What can hang from each mark
finu: neze
bupe: gebudu gemis ninu tezu
nafo: dumek zetimo
tezu: bupe
gozoz: dumek gebudu tiged
gebudu: bupe gozoz
dumek: nafo
notor: tiged
zetimo: gozoz neze
ninu: bupe
neze: finu zetimo
tiged: notor

(in the rows, 128 means zero)
Known rows, with every way that one mark hangs from another
ninu[bupe[gebudu gemis tezu]]: [152  54 156 187 179 155 126 119 166 142 142 169  96 139 128 155 131 146
 150 135 129 191  91 101 125 146 106 109  72 123 163 141  90 149  96 156
 141 106 173]
bupe[gebudu]: [146  55 164 155 172 149 137 122 148 146 148 149 104  89 143 148 116 126
 145 140 140 186  99 122 110 129  99 113  77 130 161 147  92 159 113 154
 151  72 164]
gozoz[dumek[nafo[zetimo]] gebudu[bupe] tiged]: [142  93 172 193 135 100 142 102 161 126 175 111  95  64 136 130 156 114
 114 115 141 172 134 102 141 145  79 102 115 112 129 149 130 179 133 129
 111  44 138]
dumek[nafo[zetimo[gozoz[gebudu tiged[notor]]]]]: [170  85 157 156 148 115 155 119 170 132 143 139  94  82 133 129 174 129
 136 101 135 173  88 149 118 145  84 112 120  66 145 113 130 155 137 165
 130  59 144]
neze[finu zetimo[gozoz[gebudu[bupe] tiged]]]: [157  95 156  82 115 118 155 137 115 101 154  96  95  87 128 115 141 110
 169 129 123 187 103 117 137 136  85 159 128  65 167 113 102 170 102 147
 160  73 141]
nafo[dumek zetimo[gozoz[gebudu] neze[finu]]]: [146 105 156 105 156 133 135  77 164 133 163 112 103  63 170 129 162 110
 149 165 149 186  68 172 103 122  58 137 126  67 135 113 109 146 122 165
 193  84 119]
neze[finu zetimo[gozoz]]: [156 104 167  87 161 131 143 139 116 125 148 134  96  84 155 130 126 120
 179 148 131 188  77 140 111 124  80 152 134  73 174 107 105 164 116 159
 192 114 141]
neze[zetimo[gozoz]]: [145  98 165 110 156 140 155 130 135 127 157 138 111  89 153 128 125 130
 159 133 117 177  87 134 102 123  84 144 127  84 175 121 112 168 119 161
 179  98 155]
dumek[nafo[zetimo[neze]]]: [135 104 169 170 183 129 149 111 173 163 176 134 110  64 174 147 140 134
 127 163 155 169 107 133 111 109  78 115 118  95 150 144 124 152 154 163
 180  66 139]
gozoz[gebudu[bupe] tiged[notor]]: [165  58 144 143 132 120 155 131 135 113 161 130 118  97 115 121 134 110
 136 107 145 163 122 109 126 151 127 126  99  96 137 157 111 146 128 152
 110  58 173]
finu[neze[zetimo[gozoz[gebudu[bupe]]]]]: [130 102 134 126 146 144 149 139 126 108 175 128 114  97 137 106 136 132
 120 114 104 162 111 132 118 110 104 142  98  88 173 128 122 159 124 150
 173  77 174]
tezu[bupe[ninu]]: [125  71 139 164 177 146 131 122 179 131 154 149 136 109 156 155 100 117
 145 139 126 179 105  98 100 142 101 129 110 129 172 154 100 140 140 127
 179  73 156]
bupe[gebudu[gozoz[dumek]] gemis tezu]: [124  79 162 175 179 144 123  89 158 135 159 223  82 129 138 149 137 139
 134 124 136 191  91  99 148 159  95 116  85 144 138 155  81 163 105 142
  86 104 165]
zetimo[gozoz[gebudu] neze[finu]]: [142 106 127  96 141 151 156 112 159 128 162 130 106  76 153 136 144 113
 146 156 151 186  76 143 117 125  68 169 111  72 158 125  86 154  94 169
 186  68 143]
tezu[bupe]: [141  65 153 154 175 154 140 139 161 122 151 128 139  96 174 145  95 123
 137 139 132 187  89 114  87 135  98 132  99 125 169 148 117 152 126 140
 178  97 180]
finu[neze[zetimo[gozoz]]]: [138  92 147 117 171 147 146 134 125 107 169 146 104 100 159 116 131 148
 141 130 115 164  98 144 101 102  97 129 119  99 189 125 132 166 135 168
 185 104 170]
dumek[nafo[zetimo]]: [151  96 182 185 182 124 141 118 164 151 164 144  97  72 168 142 126 133
 131 143 149 170 100 133 102 126  90 106 103 101 149 142 122 158 151 150
 164  83 143]
nafo[zetimo[gozoz[dumek] neze]]: [126 109 146 142 160 133 137  82 171 142 176 152 118  71 169 133 155 116
 119 154 126 185 104 144 111 116  64 134 143 111 148 139 132 171 119 169
 166  77 130]
gozoz[dumek]: [143  78 161 164 163 129 139 105 148 119 166 165 111  78 154 138 119 121
 129 137 149 173 101 113 109 137  92 114 108 131 148 158 121 173 122 147
 136  95 161]
gebudu[bupe[gemis tezu] gozoz[tiged[notor]]]: [146  74 163 146 161 121 130 122 129 124 183 208 102 160 127 123 130 138
 145 107 140 171 112  88 149 168 144 151 108  99 134 168  94 136 141 150
  93 104 169]
notor[tiged]: [141  69 175 177 160 122 137 112 155 116 170 156 104  89 153 127 115 141
 134 161 136 182 120 125  97 120 108 105  89 122 159 146  96 160 128 152
 157  88 157]
gebudu[bupe[ninu] gozoz[dumek]]: [107 103 145 184 166 125 111  86 147 127 216 196 120 118 131 124 125 119
 124 137 118 159 132  81 142 159 120 144 123 124 133 179  89 152 148 110
 146  75 118]
neze[zetimo[gozoz[dumek]]]: [136 106 159 121 151 129 145 117 137 119 160 148 112  78 149 123 142 124
 150 125 117 179  87 127 114 128  70 131 135 106 166 120 126 184 112 157
 158 101 144]
gozoz[dumek[nafo] gebudu tiged]: [149  75 158 181 141 117 168 105 171 103 166 122  89  61 131 138 153 127
 127 107 162 171 104 100 139 143  62 102 106 112 148 142 113 191 108 144
 106  46 165]
ninu[bupe[gebudu[gozoz] gemis tezu]]: [141  69 153 198 189 162 129 107 161 132 170 198  85 161 130 146 135 161
 143 136 111 188  94 102 132 157 115 128  85 117 155 145  76 148 105 146
 135 123 156]
finu[neze[zetimo[gozoz[dumek]]]]: [128 102 144 130 169 129 135 119 125  98 169 156 103  88 150 115 144 138
 130 122 115 165  99 138 114 107  81 120 131 117 181 121 147 181 126 156
 163 105 159]
ninu[bupe[gebudu[gozoz]]]: [141  75 148 192 186 160 134 113 148 117 187 158 103 130 133 134 136 154
 136 154 101 179 109 117 111 148 113 125  97 113 155 146  92 155 108 139
 167 106 136]
gozoz[tiged]: [163  55 175 140 151 128 159 118 143 108 170 136  97  87 156 138 115 131
 150 137 145 176 116 109 110 135  96 125 111 111 164 156 108 170 123 163
 137  74 175]
neze[finu zetimo[gozoz[gebudu tiged]]]: [167  90 157  83 125 127 170 132 122  90 140 109  75  76 134 130 144 115
 176 129 128 192  81 131 128 133  66 143 140  64 171 101 104 173  98 167
 152  79 155]
zetimo[gozoz[gebudu[bupe]]]: [143 100 144 137 131 147 144 120 154 130 178 127 124  98 137 117 126 116
 117 121 124 176 104 125 113 145 104 158  83  88 146 141  94 160 107 147
 164  66 155]
gozoz[gebudu]: [154  81 150 157 152 146 168 117 161 120 157 146 111  72 149 143 121 121
 128 130 143 175  93 117  98 139  97 122  80 105 145 152 100 161 118 151
 139  73 185]
nafo[zetimo[gozoz[dumek gebudu] neze[finu]]]: [141 121 137 129 141 131 141  89 162 129 153 137  95  57 156 133 168 101
 130 155 143 194  81 148 121 129  54 138 140  87 137 120 118 164 105 160
 161  72 124]
tezu[bupe[gebudu[gozoz[tiged]] gemis ninu]]: [107  43 151 184 164 154 115 108 176 104 161 165  96 154 146 177 113 130
 163 117 106 200 114  77 145 158 106 136 113 131 169 147  75 149 111 135
 133  60 153]

Rows
[110  99 154 170 172 138 118 101 163 143 198 224 107 158 135 143 109 135
 136 131 130 169 123  72 150 164 131 157  95 111 139 180  64 132 141 127
 136  90 148] => gebudu[bupe[gemis ninu tezu] gozoz]
[138  82 169 149 160 137 126 121 147 148 167 179 113 126 147 137 100 122
 135 126 155 180 105  90 127 144 123 141  74 115 145 170  91 147 120 149
 132  98 181] => gebudu[bupe[gemis tezu]]
[159  89 168  88 136 108 141 121 116  91 148 126  82  76 137 125 148 115
 182 134 133 190  86 126 136 133  60 139 167  91 175 109 125 186  99 157
 153 100 133] => neze[finu zetimo[gozoz[dumek tiged]]]
[134  72 154 165 171 136 132 108 180 148 149 209  93 127 144 163 111 128
 153 128 152 176  94  92 134 144 107 125  92 118 157 161  78 137 131 153
 134  84 171] => bupe[gemis ninu tezu]
[102 102 148 184 167 129 107  83 161 140 195 233 103 149 129 136 126 124
 130 122 138 172 119  69 166 170 118 147 109 129 134 179  75 147 139 117
 118  92 135] => gebudu[bupe[gemis ninu tezu] gozoz[dumek]]
[131 105 128 136 154 141 156 118 140  92 158 152  95  78 135 118 156 135
 119 105 113 170  92 134 122 112  74 110 119 108 171 118 140 181 119 156
 144  89 171] => finu[neze[zetimo[gozoz[dumek gebudu]]]]
[123 116 123 109 129 136 129 104 142 132 183 123 121  79 132 116 151 101
 124 146 149 182  93 120 140 138  73 172 120  88 141 136  96 160  94 145
 175  66 124] => zetimo[gozoz[dumek gebudu[bupe]] neze[finu]]
[138  94 170 136 147 113 152 121 146 112 166 117  92  77 141 127 159 136
 158 110 132 173 100 120 142 126  51 121 154  94 174 115 130 197 110 156
 150  71 133] => neze[zetimo[gozoz[dumek[nafo] tiged]]]
[140  82 172 151 150 126 141 110 126 101 217 151 109 118 148 117 111 138
 132 137 122 170 140  95 129 152 120 155 121 107 145 172  95 160 131 138
 138  84 154] => gebudu[bupe gozoz[tiged]]
[117  77 166 189 169 147 116  91 151 117 169 198  91 120 150 156 127 128
 137 116 132 191  94 102 139 154 103 128  86 135 139 149  91 173 102 148
 109  98 153] => bupe[gebudu[gozoz[dumek]] gemis]
[110 101 141 167 177 122 119  85 159 150 203 225 110 132 118 120 130 129
 120 141 124 160 128  83 152 165 106 141 124 131 130 188  75 144 150 104
 125  85 132] => gebudu[bupe[ninu tezu] gozoz[dumek]]
[147  78 143 114 140 138 174 130 133  78 161 118  82  87 137 122 150 147
 138 112 108 171 107 134 118 107  76 120 124  88 187 117 131 180 117 176
 145  67 186] => finu[neze[zetimo[gozoz[gebudu tiged]]]]
[156  76 170 101 138 126 162 130 135 105 158 124  94  89 149 130 134 134
 167 125 114 179 107 129 116 122  76 140 146  89 179 122 118 180 112 173
 158  80 157] => neze[zetimo[gozoz[tiged]]]
[121 107 129 137 142 134 137 122 124  97 179 128 111  89 126 102 149 123
 112 107 110 163 111 121 136 117  91 125 110 105 166 132 136 176 119 141
 151  82 158] => finu[neze[zetimo[gozoz[dumek gebudu[bupe]]]]]
[116  65 148 177 165 148 121 121 182 116 143 160 125 125 165 174  92 112
 157 118 135 191  94  80 118 146 113 137  99 124 170 149 100 142 125 144
 174  83 168] => tezu[bupe[gemis ninu]]
[152  49 163 182 176 151 142 103 153 109 174 177  70 162 128 147 143 165
 155 130 111 194 112  95 140 156 108 125 105 116 161 147  79 155  98 152
 111 102 161] => ninu[bupe[gebudu[gozoz[tiged]] gemis tezu]]
[135  87 132 113 116 142 163 108 159 116 195  98 123  94 136 122 142 121
 125 133 128 178 124 116 132 130  78 170 117  83 155 146  95 167  99 168
 160  29 151] => zetimo[gozoz[gebudu[bupe] tiged] neze]
[140  76 170 159 157 123 152  91 137  88 198 175  89  98 149 126 131 136
 131 137 130 174 122 101 128 153  92 128 138 124 146 164 110 183 125 144
 107  91 155] => gebudu[gozoz[dumek tiged]]
[146  78 157 167 172  99 146 103 159 139 162 144 107  67 146 139 174 123
 138 135 158 163 114 126 139 125  77  99 153 106 138 142 148 157 153 170
 126  56 127] => gozoz[dumek[nafo[zetimo[neze]]] tiged[notor]]
[117 114 142 147 161 136 142 102 181 148 190 135 123  78 158 132 160 133
 121 140 157 168  91 130 133 123  51 144 124 103 154 134 113 176 110 161
 184  63 124] => zetimo[gozoz[dumek[nafo]] neze]
[133  87 170 197 120 113 138 109 162 101 179 121  98  89 128 142 142 113
 125  86 168 178 116  74 163 153  90 121  87 112 140 145 114 183 106 139
 104  48 161] => gozoz[dumek[nafo] gebudu[bupe[gemis]] tiged]
[152  87 134  87 121 139 168 111 156 110 164 108  89  81 145 135 153 121
 156 147 146 189  87 134 132 127  59 165 134  68 165 121  88 161  89 175
 161  52 147] => zetimo[gozoz[gebudu tiged] neze[finu]]
[147 129 144 131 157 133 148 110 175 153 161 118  91  63 164 137 167 121
 136 155 153 184  77 153 121 122  54 146 124  59 151 112 111 153 117 160
 195  59 114] => dumek[nafo[zetimo[gozoz[gebudu] neze[finu]]]]
[136  67 143 155 159 118 129 108 132 120 198 188 118 143 116 124 132 133
 152 121 122 150 141  91 143 163 145 150 135  97 139 172  90 128 160 133
 136  69 127] => gebudu[bupe[ninu] gozoz[tiged[notor]]]
[158  81 137 156 137 118 155 113 170 115 150 144 102  87 117 124 183 123
 133  87 152 165  81 128 141 157  71 121 122  86 147 120 123 175 114 154
 112  57 147] => zetimo[gozoz[dumek[nafo] gebudu tiged[notor]]]
[134 110 146 165 145 137 149 104 179 129 167 139 105  72 140 129 164 123
 115 109 150 170  73 129 124 147  60 129 101  98 148 124 106 183 101 138
 145  62 144] => zetimo[gozoz[dumek[nafo] gebudu]]
[140 100 141  88 158 148 139 119 145 137 174 138 108  91 163 135 134 124
 157 167 154 182  79 139 116 123  77 175 128  80 168 131  91 151 105 170
 206  88 130] => zetimo[gozoz neze[finu]]
[117  71 151 173 186 151 121  91 175 153 158 230  79 150 132 169 125 143
 151 130 124 187 101  92 150 154 109 128  85 127 150 162  50 137 124 139
 114  78 155] => bupe[gebudu[gozoz] gemis ninu tezu]
[164  77 120  80 128 131 162 120 148 111 148 128 101  91 129 128 166 116
 160 136 156 183  81 147 134 137  82 160 134  60 154 120 104 143 105 183
 148  62 145] => zetimo[gozoz[gebudu tiged[notor]] neze[finu]]
[122 101 138 130 152 142 140  93 165 134 186 150 125  80 158 133 145 125
 124 143 139 179  93 131 121 122  66 152 130 111 158 142 113 176 104 168
 171  73 138] => zetimo[gozoz[dumek] neze]
[161 109 148  92 145 136 160 135 131 109 134 123  92  74 143 126 141 116
 166 137 130 188  64 140 115 131  72 150 122  65 166 103 100 164 102 154
 173  93 148] => neze[finu zetimo[gozoz[gebudu]]]
[119  46 136 171 187 154 117 120 176 147 137 142 129 114 146 170 107 115
 149 137 117 190 102 103 114 139  95 115  93 140 172 147  83 142 122 127
 176  54 155] => tezu[bupe[gebudu ninu]]
[171  65 137 123 133 135 165 125 155 106 148 143 106  99 123 127 153 126
 144 101 132 176  86 140 117 150  96 133 116  81 150 126 114 156 110 172
 121  64 172] => zetimo[gozoz[gebudu tiged[notor]]]
[148  72 131 138 119 120 138 112 143 107 165 139 121 101 101 113 165 105
 125  94 134 171 108 120 142 163 103 142 123  92 137 139 119 161 109 148
 108  60 144] => zetimo[gozoz[dumek gebudu[bupe] tiged[notor]]]
[143 107 158  94 151 122 134 122 118 112 146 142  94  76 145 122 142 110
 173 142 138 184  73 133 123 133  69 144 144  93 168 109 119 178 105 151
 173 113 129] => neze[finu zetimo[gozoz[dumek]]]
[137  49 141 147 187 138 131 107 173 177 138 196  96 113 122 159 127 130
 149 148 136 178 103 111 130 142  91 103  81 137 161 160  63 139 131 138
 138  53 160] => bupe[gebudu ninu tezu]
[133  76 143 148 172 127 127 115 161 165 176 190 117 120 126 134 114 121
 136 148 140 161 125  93 130 144 112 138  94 123 150 179  76 134 147 123
 158  65 151] => gebudu[bupe[ninu tezu]]
[126  82 141 170 142 133 132 105 182 151 160 191 105 125 122 150 117 116
 133 111 147 174 108  79 145 154 114 135  69 111 142 165  67 136 127 135
 121  57 177] => gozoz[gebudu[bupe[gemis ninu tezu]]]
